What can hang from each mark
k_658: k_264
k_388: k_572 k_607
k_607: k_388 k_477 k_658
k_572: k_264 k_388 k_861
k_264: k_388
k_871: k_388 k_477

Every row comes from one small tree of marks. Brackets hold a mark, then the marks that hang from it, in the order of their numbers. Every link used is in the known rows. Which tree was each row made from?
Known rows
[k_572 [k_264 [k_388 [k_607 k_477]]] k_861]: [ 34   8  22   0  15   8 -17 -16 -17  -2  13   2  -3  -7 -25  -4   7  16
 -23 -23   7]
[k_572 [k_388 k_607] k_861]: [-14  19  33 -11  37   9  12  25   1  10   7  24  -4  -9  -9  19  -2  32
  -5 -24  -6]
[k_658 [k_264 k_388]]: [ 13   6  25 -23  18  -6  16  17  32   0  -4  19  -9  34  10   4  31   5
 -21  11  14]
[k_871 k_477]: [-13  -1  15  -8   5 -15  41   2  46   4   3  16   8  37  18  13  21  -2
   0  24  29]
[k_871 [k_388 [k_607 k_658]] k_477]: [-19 -17   8  -2 -12 -37  22   9  20   6 -19  -3  19  48  10  -1 -13 -12
  11  20   1]
[k_658 k_264]: [ -2   9  18 -27   3 -17  29  25  30  -2  -1  24  -5  20  21   0  20   2
 -16  20  15]
[k_388 [k_607 k_658]]: [ 15   7   1 -15   1 -10  13  16  17  -4  -7  27 -12  32  -3  -5 -13  -1
  18   2  22]
[k_871 [k_388 k_572 k_607] k_477]: [-46  -3   7  11 -10 -13  15   5  27  -4 -31   4  21  14  14  -4   5 -16
  22   6 -20]
[k_388 k_607]: [  9  27  19 -18  11  -3  19  22  26  -8 -10  46 -15  21  -4  -7   7   7
  11  -8  20]
[k_388 k_572 [k_607 k_477 [k_658 k_264]]]: [  2   0 -33  -2 -26  -6 -15  -4  -9   1 -11 -12   5 -10   8 -11  -4 -31
  15   8 -21]
[k_388 k_572]: [-20   8   4   1   2  14  22  10  32 -12   3  23  -5   5  13  -1  12   2
  13   9  15]
[k_607 [k_388 k_572] k_477 [k_658 k_264]]: [  0 -16 -41   4 -19 -16   2  -2 -23  16  -4 -41  -6  -7  22  13 -14  -7
 -10  35   1]
[k_388 [k_572 k_264]]: [ -9   8   1   5  -6   8  29  -6  22 -22  -1  10   7 -12   7  -6   3   6
  -2   5  23]
[k_264 k_388]: [ 16   7  30 -12  26   8  18  12  39  -5   7  25 -12  41  -1   7  23  15
  -9   6  32]
[k_607 k_477 [k_658 k_264]]: [ 16 -11 -10 -16 -15 -24   7   2   3  10  18 -14   6  21  17  -1   3  -9
 -18  34   8]
[k_871 [k_388 [k_572 k_264 k_861]] k_477]: [-55 -29  17  19 -10 -15  25 -13   7  -2   2 -26  32  -8  20   3   1   5
 -15  13  -9]
[k_264 [k_388 [k_607 k_477]]]: [ 34  20  16  -7  17  10 -12  -2  12  -1   1  20  -8  21 -18  -3  19   3
  -3 -11  10]
[k_607 k_658]: [  7  -5   8 -12   2 -10  26  15  26  -2  15  15  -5  39  10   2  -5   6
   2  22  36]
[k_264 [k_388 k_572 [k_607 k_477 k_658]]]: [ 21  -3 -18  13  -4  18 -26 -17  -1  -2  -4 -10  -2   8 -14  -4   2 -16
  19  -6  -4]

Write each row's tree
[-18 -12 -14  -7 -10  -2 -11  17 -11   5  -9   4 -14 -12   9  -4  -6 -18
  17  -5 -24] | [k_388 [k_572 k_861] [k_607 [k_658 k_264]]]
[ -8 -13 -23  -1 -18  -2 -28  -2 -28  12   4 -16  -4 -22   6  -5  -4 -22
   8  -2 -31] | [k_388 [k_572 k_861] [k_607 k_477 [k_658 k_264]]]
[ -1  22  -3   4  -8  10  14  -5  11 -24 -21  25   2 -19  -6 -15  -3  -2
  15 -17  10] | [k_388 [k_572 k_264] k_607]
[ 14  -1   4   4   9  -5  -3 -15 -36  10  20 -24  21 -26 -20  12 -29  25
 -22 -14  -3] | [k_572 k_264 [k_388 [k_607 k_477 k_658]] k_861]
[-32  11  16   2  -1  -1   5  22  17 -13 -25  20   3   6   5 -15  -3  -3
  18  -5 -18] | [k_871 [k_388 k_572 k_607]]
[  8 -15  -9  14   3  22 -38 -13 -18   8  11 -15 -10  -2 -17   2  -1  -8
  14 -16 -14] | [k_264 [k_388 [k_572 k_861] [k_607 k_477 k_658]]]
[  2   6   7  10  15  29 -33  -8  -9   3   8   3 -12 -12 -16   1  18  -2
   8 -25 -17] | [k_264 [k_388 [k_572 k_861] [k_607 k_477]]]
[-13 -28 -34   6 -10 -11 -12   1 -40  27  13 -48 -14 -19  22  20 -14   1
 -16  26 -11] | [k_607 [k_388 [k_572 k_861]] k_477 [k_658 k_264]]
[ 42   3   7  -5   4  -4   6  -7   8 -14 -16  10  -3  26 -23  -7 -10   6
  -1  -9  30] | [k_572 [k_264 [k_388 [k_607 k_658]]]]
[  7  18  20   2  20   3   3  -9 -26   4  18  -7  20 -36 -20  10  -9  31
 -27 -24  -7] | [k_572 k_264 [k_388 [k_607 k_477]] k_861]
[-21 -24 -17   9   5   2   8  12 -18  14  11 -19 -25   1  13  23 -24  17
   5  15  15] | [k_607 [k_388 [k_572 k_861]] k_658]
[ 10  22 -14  13 -16  10  -3 -21  -5 -18  -6   4  11 -31 -10 -17  -1  -6
   5 -13   2] | [k_388 [k_572 k_264] [k_607 k_477]]
[-23  -4  10  17 -11  -3 -16 -10 -29  -7   3 -17  20 -36  -6 -18 -11   6
 -13 -14 -28] | [k_871 [k_388 [k_572 k_264 k_861] [k_607 k_477]]]
[ -1  21 -10   6  -6  15  -9  -5   6  -9  -2  16  -1 -15  -3 -11   7 -12
  20  -9  -7] | [k_388 k_572 [k_607 k_477]]
[  0  -4   0 -12   9 -13 -12   7 -31  24  13 -22  13 -16  -2  17 -11  10
 -20  -4 -29] | [k_572 [k_388 [k_607 k_477 [k_658 k_264]]] k_861]
[-12   9   7   4   0  15   3  -1  -5 -16  -5  17  -5 -32  -8  -9  -5   7
   8 -25   1] | [k_388 [k_572 k_264 k_861] k_607]
[ 16   2 -30  14 -29   1  -7 -26 -14 -14  -3 -14  15 -22 -10 -14 -19 -13
  12  -3   4] | [k_388 [k_572 k_264] [k_607 k_477 k_658]]
[-11 -25 -27  16  -2   2 -10  -5 -34  22  25 -39 -17 -11  10  22 -23  12
  -4  21   6] | [k_607 [k_388 [k_572 k_861]] k_477 k_658]
[ 10 -19 -20   4 -10   5 -16 -13   3   5   5 -29   7   8   9   2  14 -19
  -7  21 -10] | [k_607 k_477 [k_658 [k_264 [k_388 k_572]]]]
[-10   2  12  -7  16  17 -18  13   0   0 -18  15 -19  -9  -3   0  24  -8
   5 -23 -27] | [k_658 [k_264 [k_388 [k_572 k_861] k_607]]]
[ 12  13  -8   0  -1  13 -24  -5   2  -2 -20   2  -2 -10  -4  -9  27 -19
   2 -10 -26] | [k_658 [k_264 [k_388 k_572 [k_607 k_477]]]]
[ 41 -12   6   3   4   2 -23 -21 -25   3  17 -16   0   3 -25  -3 -10   9
 -17 -14  10] | [k_572 [k_264 [k_388 [k_607 k_477 k_658]]] k_861]
